Known rows, with every way that one mark hangs from another
N(X(Z)): |  .00 |  .38 |  .08 | -.04 |  .10 |  .16 |  .06 |  .05 |  .24 | -.10 |  .47 | -.01 |  .24 |  .06 | -.05 |  .03 |  .02 | -.03 |  .02 |  .01 |  .02 | -.22 |
Z(D(N X) T): | -.15 |  .03 | -.19 | -.06 | -.09 |  .19 | -.08 | -.15 |  .05 | -.06 | -.40 | -.39 |  .39 |  .01 |  .22 | -.06 | -.03 | -.04 | -.06 |  .44 | -.10 |  .09 |
N(T): |  .01 |  .00 |  .02 | -.48 | -.03 |  .11 |  .02 |  .03 |  .03 |  .01 |  .06 | -.17 |  .01 |  .02 | -.09 | -.09 | -.01 |  .00 |  .02 |  .00 |  .03 | -.03 |
N(T(K) X): |  .00 |  .53 |  .02 | -.61 |  .08 |  .24 | -.05 |  .05 | -.28 |  .12 |  .18 | -.25 |  .22 |  .06 | -.24 | -.08 | -.04 |  .01 |  .04 |  .00 |  .07 | -.05 |
D(N X): | -.16 | -.34 | -.08 |  .02 | -.12 |  .01 | -.08 | -.02 |  .04 | -.11 | -.51 | -.20 |  .11 |  .01 |  .24 |  .20 |  .03 | -.04 | -.03 |  .09 | -.12 |  .05 |
N(X(D)): | -.01 |  .43 |  .07 | -.01 |  .03 |  .10 |  .06 |  .06 | -.01 | -.10 |  .40 |  .05 |  .22 |  .18 | -.05 |  .03 |  .07 | -.04 |  .02 | -.06 | -.03 | -.06 |
X(D Z): |  .00 | -.04 |  .09 |  .26 |  .19 |  .07 |  .04 |  .03 |  .09 | -.14 |  .22 |  .12 |  .07 |  .22 | -.06 | -.02 |  .08 | -.05 |  .00 |  .07 | -.09 | -.20 |
N(T(K) X(D Z)): |  .00 |  .55 |  .10 | -.33 |  .28 |  .31 |  .01 |  .09 | -.19 | -.02 |  .40 | -.11 |  .29 |  .29 | -.33 | -.08 |  .03 | -.04 |  .04 |  .09 | -.04 | -.26 |
X(D N): |  .01 | -.03 |  .10 |  .25 |  .12 |  .02 | -.07 |  .04 | -.04 | -.14 |  .25 |  .13 |  .07 |  .28 | -.07 |  .00 |  .12 | -.04 | -.01 |  .06 | -.20 | -.05 |
X(N Z): |  .02 | -.15 |  .11 |  .25 |  .19 |  .09 | -.07 |  .04 |  .19 | -.13 |  .28 |  .08 |  .08 |  .17 | -.08 |  .02 |  .08 | -.05 |  .00 |  .10 | -.14 | -.20 |
D(N X(Z)): | -.15 | -.39 | -.02 |  .13 | -.01 |  .09 | -.04 |  .00 |  .21 | -.18 | -.38 | -.16 |  .16 |  .07 |  .22 |  .20 |  .05 | -.07 | -.03 |  .14 | -.13 | -.11 |
N(T(K) X(D)): |  .00 |  .60 |  .05 | -.47 |  .14 |  .25 | -.04 |  .08 | -.35 |  .05 |  .27 | -.16 |  .24 |  .24 | -.28 | -.08 |  .02 | -.01 |  .04 |  .01 |  .00 | -.09 |
D(N(T(K) X)): | -.09 |  .52 |  .02 | -.61 |  .02 |  .29 | -.11 |  .05 | -.30 |  .07 |  .04 | -.35 |  .24 |  .06 | -.11 |  .06 | -.05 | -.01 |  .01 |  .07 | -.04 | -.04 |
X(D): | -.01 |  .02 |  .04 |  .14 |  .06 |  .00 |  .02 |  .02 | -.07 | -.07 |  .08 |  .08 |  .04 |  .16 | -.04 | -.03 |  .06 | -.03 |  .00 |  .01 | -.07 | -.03 |
D(N(T(K)) X(Z)): | -.15 | -.22 | -.03 | -.31 |  .12 |  .23 | -.12 |  .01 | -.12 | -.02 | -.51 | -.36 |  .17 |  .12 | -.03 |  .10 |  .01 | -.05 |  .01 |  .21 | -.11 | -.15 |
Z(X(N)): |  .03 | -.68 | -.02 |  .16 |  .08 |  .13 | -.10 |  .12 |  .08 | -.11 |  .45 |  .01 | -.21 |  .07 | -.01 | -.06 |  .01 | -.03 | -.04 | -.03 | -.13 |  .03 |
Z(D T X(N)): |  .04 | -.31 | -.14 |  .09 |  .11 |  .32 | -.10 | -.02 |  .06 | -.07 |  .53 | -.18 |  .06 |  .06 | -.04 | -.32 | -.06 | -.02 | -.08 |  .33 | -.12 |  .08 |
Z(D T(K) X(N)): |  .04 | -.14 | -.18 |  .12 |  .24 |  .36 | -.18 | -.03 | -.31 |  .11 |  .37 | -.22 |  .11 |  .10 | -.21 | -.31 | -.08 |  .00 | -.07 |  .39 | -.12 |  .07 |
Z(D X): |  .04 | -.30 | -.15 |  .16 |  .04 |  .21 |  .01 |  .01 |  .05 | -.05 |  .31 | -.15 | -.09 | -.02 |  .03 | -.10 | -.07 | -.01 | -.06 | -.01 |  .03 |  .07 |
Z(N): |  .02 |  .03 |  .05 |  .11 |  .02 |  .09 | -.08 |  .01 | -.02 |  .04 |  .08 | -.03 |  .09 | -.03 |  .01 | -.16 | -.02 | -.01 |  .10 |  .10 |  .03 |  .01 |
X(N Z(D T(K))): |  .02 |  .44 | -.04 |  .20 |  .36 |  .32 | -.17 | -.12 | -.18 |  .08 |  .19 | -.14 |  .37 |  .19 | -.25 | -.23 | -.03 | -.02 | -.03 |  .51 | -.12 | -.16 |

Rows
| -.15 | -.09 | -.12 | -.33 | -.15 |  .20 | -.06 | -.07 |  .07 | -.11 | -.44 | -.50 |  .24 |  .06 |  .17 |  .08 |  .01 | -.05 | -.04 |  .17 | -.04 |  .03 |
Z(D(N(T) X))
| -.02 |  .16 | -.14 | -.22 |  .07 |  .30 | -.18 | -.07 | -.29 |  .13 | -.38 | -.46 |  .31 |  .08 | -.10 | -.21 | -.04 | -.01 |  .09 |  .25 |  .08 |  .00 |
Z(D(X) N(T(K)))
|  .06 | -.26 | -.07 |  .11 |  .25 |  .34 | -.16 |  .07 | -.43 |  .12 |  .34 | -.07 |  .07 |  .11 | -.20 | -.48 | -.08 | -.01 |  .06 |  .39 | -.08 |  .07 |
Z(N T(K) X(D))
| -.15 |  .14 | -.17 | -.31 | -.01 |  .25 | -.15 | -.08 | -.30 |  .04 | -.62 | -.53 |  .27 |  .09 |  .03 |  .08 | -.02 | -.03 | -.03 |  .21 | -.06 |  .03 |
Z(D(N(T(K)) X))
|  .02 |  .79 |  .00 | -.36 |  .22 |  .40 | -.02 | -.02 | -.09 |  .05 |  .33 | -.34 |  .39 |  .13 | -.28 | -.08 | -.05 | -.02 |  .01 |  .11 |  .08 | -.25 |
N(T(K) X(Z(D)))
|  .01 |  .00 |  .07 |  .03 |  .21 |  .18 | -.07 | -.01 |  .19 | -.07 |  .37 |  .01 |  .21 |  .13 | -.10 | -.21 |  .03 | -.03 | -.02 |  .37 | -.16 | -.17 |
X(N Z(T))
|  .04 | -.07 |  .11 | -.24 |  .12 |  .25 | -.03 |  .05 |  .18 |  .00 |  .24 | -.17 |  .12 |  .05 | -.09 | -.27 | -.02 | -.03 |  .12 |  .16 |  .04 | -.19 |
X(Z(N(T)))
| -.05 | -.23 | -.02 | -.33 |  .09 |  .15 | -.20 |  .02 | -.27 | -.01 | -.31 | -.25 |  .12 |  .18 | -.17 |  .02 |  .06 | -.02 |  .01 |  .11 | -.11 | -.03 |
D(X(N(T(K))))
| -.08 |  .47 | -.10 |  .08 |  .23 |  .32 | -.12 | -.15 | -.16 |  .11 | -.12 | -.31 |  .38 |  .08 | -.09 | -.14 | -.08 | -.02 | -.04 |  .54 | -.10 | -.12 |
X(Z(D(N) T(K)))
| -.05 | -.62 | -.02 | -.31 |  .00 |  .25 | -.01 |  .15 | -.01 | -.12 |  .29 | -.21 | -.15 |  .14 |  .04 | -.10 |  .00 | -.05 | -.04 |  .00 | -.16 |  .05 |
Z(X(D(N(T))))
| -.03 |  .11 | -.15 |  .03 | -.02 |  .24 | -.09 | -.14 |  .02 |  .03 | -.17 | -.31 |  .44 | -.02 |  .10 | -.33 | -.05 | -.02 |  .05 |  .51 |  .04 |  .08 |
Z(D(X) N T)
|  .00 |  .67 |  .04 | -.08 |  .32 |  .30 | -.02 |  .01 | -.22 |  .02 |  .41 | -.01 |  .44 |  .23 | -.28 | -.22 | -.01 | -.01 |  .02 |  .36 | -.07 | -.21 |
N(X(D Z(T(K))))
| -.09 |  .57 |  .01 | -.21 |  .20 |  .32 | -.09 | -.02 | -.15 |  .06 |  .19 | -.22 |  .45 |  .07 | -.11 | -.07 | -.07 | -.02 |  .00 |  .41 | -.11 | -.15 |
D(N(X(Z(T(K)))))
| -.05 |  .04 | -.14 |  .04 |  .02 |  .17 | -.12 | -.13 |  .08 | -.08 | -.09 | -.23 |  .38 |  .12 |  .05 | -.14 |  .03 | -.02 | -.06 |  .43 | -.11 |  .06 |
Z(D(X(N)) T)
|  .03 |  .17 |  .04 | -.34 |  .12 |  .24 | -.16 |  .02 | -.36 |  .18 | -.06 | -.23 |  .11 |  .03 | -.21 | -.25 | -.06 |  .01 |  .12 |  .16 |  .05 | -.01 |
Z(N(T(K)))
| -.08 |  .16 |  .03 | -.31 |  .11 |  .18 | -.12 |  .04 | -.40 |  .03 | -.18 | -.22 |  .12 |  .23 | -.13 |  .00 |  .02 | -.03 |  .01 |  .13 | -.14 | -.02 |
X(D(N(T(K))))
|  .07 | -.17 | -.11 | -.20 |  .16 |  .43 | -.14 |  .03 | -.30 |  .16 |  .25 | -.40 |  .01 |  .02 | -.19 | -.36 | -.13 | -.01 |  .06 |  .16 |  .08 |  .05 |
Z(D N(T(K)) X)
|  .04 | -.32 | -.14 | -.13 |  .17 |  .26 | -.10 |  .03 | -.34 |  .17 |  .18 | -.13 | -.06 | -.03 | -.18 | -.31 | -.13 |  .03 | -.04 |  .28 | -.04 |  .09 |
Z(T(K) X)
| -.06 | -.49 | -.08 | -.01 |  .04 |  .25 | -.02 |  .07 | -.04 | -.09 |  .32 | -.10 |  .00 |  .10 |  .09 | -.21 | -.03 | -.05 | -.07 |  .30 | -.20 |  .10 |
Z(T X(D(N)))
| -.01 |  .41 |  .08 | -.50 |  .01 |  .21 |  .08 |  .10 |  .01 | -.10 |  .44 | -.12 |  .23 |  .20 | -.12 | -.10 |  .05 | -.03 |  .03 | -.05 |  .01 | -.09 |
N(T X(D))
| -.05 | -.43 | -.05 | -.25 |  .14 |  .30 | -.11 |  .14 | -.37 |  .03 |  .08 | -.26 | -.13 |  .19 | -.12 | -.08 | -.02 | -.04 | -.03 |  .06 | -.16 |  .04 |
Z(X(D(N(T(K)))))
|  .02 | -.03 |  .12 | -.21 |  .09 |  .12 | -.06 |  .08 | -.02 | -.13 |  .30 | -.05 |  .05 |  .29 | -.16 | -.10 |  .11 | -.04 |  .01 |  .05 | -.15 | -.07 |
X(D N(T))
| -.07 |  .21 | -.07 | -.35 | -.06 |  .22 | -.04 | -.06 |  .06 | -.01 | -.10 | -.40 |  .18 |  .05 |  .07 | -.02 | -.03 | -.03 | -.03 |  .13 | -.01 | -.02 |
Z(D(N(T)))
| -.05 |  .06 | -.18 | -.08 | -.04 |  .15 | -.01 | -.14 |  .05 | -.04 | -.26 | -.28 |  .35 |  .01 |  .09 | -.15 | -.03 | -.01 | -.05 |  .40 |  .01 |  .07 |
Z(D(X) T)
|  .05 |  .40 | -.01 | -.08 |  .27 |  .38 | -.13 | -.06 | -.17 |  .17 |  .09 | -.35 |  .29 |  .11 | -.25 | -.28 | -.07 | -.02 |  .10 |  .28 |  .07 | -.18 |
X(Z(D N(T(K))))
| -.08 |  .49 |  .06 | -.48 |  .15 |  .33 | -.08 |  .06 | -.11 |  .02 |  .17 | -.31 |  .30 |  .11 | -.15 |  .05 | -.02 | -.04 |  .02 |  .12 | -.06 | -.22 |
D(N(T(K) X(Z)))
| -.01 |  .50 |  .07 | -.11 |  .18 |  .25 |  .09 |  .03 |  .16 | -.12 |  .61 |  .02 |  .43 |  .19 | -.12 | -.21 |  .03 | -.04 |  .00 |  .31 | -.06 | -.20 |
N(X(D Z(T)))
| -.07 |  .58 | -.04 | -.50 | -.10 |  .31 | -.01 | -.02 |  .11 | -.06 |  .22 | -.45 |  .38 |  .05 |  .06 |  .01 | -.03 | -.03 | -.02 |  .06 |  .01 | -.02 |
Z(D(N(T X)))
|  .03 | -.03 |  .15 | -.12 |  .18 |  .28 | -.01 |  .08 |  .11 | -.08 |  .35 | -.07 |  .16 |  .21 | -.13 | -.29 |  .04 | -.06 |  .12 |  .17 | -.03 | -.20 |
X(D Z(N(T)))
|  .03 |  .14 |  .05 | -.08 |  .17 |  .28 | -.05 | -.02 |  .23 | -.12 |  .35 | -.22 |  .18 |  .20 | -.14 | -.11 |  .04 | -.05 | -.01 |  .17 | -.06 | -.22 |
X(N(T) Z(D))
| -.14 | -.41 |  .00 | -.34 | -.02 |  .19 | -.03 |  .04 |  .24 | -.16 | -.34 | -.32 |  .14 |  .09 |  .13 |  .08 |  .05 | -.07 |  .00 |  .15 | -.09 | -.14 |
D(N(T) X(Z))
|  .04 |  .25 |  .00 |  .35 |  .16 |  .24 | -.05 | -.07 |  .18 |  .00 |  .22 | -.13 |  .26 |  .05 | -.01 | -.18 | -.01 | -.04 |  .08 |  .23 |  .05 | -.16 |
X(Z(D N))
|  .01 |  .06 |  .11 | -.20 |  .29 |  .23 | -.15 |  .05 | -.14 |  .03 |  .15 | -.13 |  .09 |  .22 | -.31 | -.08 |  .03 | -.04 |  .02 |  .15 | -.12 | -.22 |
X(N(T(K)) Z)
|  .00 |  .11 |  .05 |  .06 |  .21 |  .16 |  .05 | -.01 |  .11 | -.07 |  .31 |  .06 |  .23 |  .19 | -.11 | -.25 |  .03 | -.03 | -.01 |  .36 | -.12 | -.15 |
X(D Z(T))
| -.15 |  .22 | -.22 | -.04 |  .04 |  .24 | -.17 | -.17 | -.33 |  .11 | -.60 | -.42 |  .42 |  .05 |  .06 | -.06 | -.07 | -.01 | -.05 |  .51 | -.10 |  .09 |
Z(D(N X) T(K))
|  .05 | -.40 | -.10 |  .28 |  .08 |  .23 | -.09 |  .02 |  .07 | -.07 |  .48 | -.13 | -.08 |  .09 | -.01 | -.10 |  .01 | -.03 | -.07 |  .05 | -.10 |  .04 |
Z(D X(N))
| -.04 | -.39 |  .00 | -.36 | -.03 |  .10 | -.10 |  .04 |  .09 | -.15 | -.15 | -.21 |  .09 |  .15 | -.02 |  .02 |  .09 | -.03 |  .00 |  .08 | -.10 | -.02 |
D(X(N(T)))
|  .01 |  .45 |  .10 |  .08 |  .05 |  .18 | -.03 |  .06 | -.05 | -.10 |  .49 |  .01 |  .32 |  .16 | -.02 | -.14 |  .03 | -.03 |  .12 |  .07 | -.01 | -.05 |
Z(N(X(D)))
|  .01 |  .73 |  .00 | -.25 |  .14 |  .32 | -.15 | -.02 | -.35 |  .21 |  .28 | -.14 |  .45 |  .00 | -.17 | -.36 | -.11 |  .03 |  .10 |  .39 |  .04 |  .02 |
Z(N(X) T(K))
| -.07 |  .33 |  .09 | -.52 |  .01 |  .30 |  .02 |  .08 |  .26 | -.12 |  .37 | -.29 |  .28 |  .09 |  .02 |  .03 |  .01 | -.06 |  .01 |  .05 | -.04 | -.21 |
D(N(T X(Z)))
|  .00 |  .40 |  .11 |  .10 |  .17 |  .18 |  .07 |  .08 |  .15 | -.18 |  .55 |  .09 |  .25 |  .23 | -.08 |  .00 |  .07 | -.05 |  .02 |  .01 | -.06 | -.23 |
N(X(D Z))
|  .05 | -.45 |  .02 | -.14 |  .25 |  .29 | -.15 |  .16 | -.35 | -.02 |  .44 | -.10 | -.15 |  .29 | -.29 | -.18 |  .03 | -.04 | -.02 |  .06 | -.18 | -.01 |
Z(X(D N(T(K))))
|  .02 |  .10 |  .10 | -.19 |  .23 |  .17 | -.15 |  .06 | -.39 |  .01 |  .12 | -.08 |  .10 |  .33 | -.31 | -.10 |  .09 | -.02 |  .02 |  .13 | -.16 | -.08 |
X(D N(T(K)))
| -.07 | -.26 | -.07 | -.06 |  .07 |  .13 |  .02 | -.04 |  .18 | -.07 | -.14 | -.11 |  .25 |  .04 |  .03 | -.14 |  .01 | -.03 | -.02 |  .37 | -.04 | -.11 |
D(X(Z(T)))
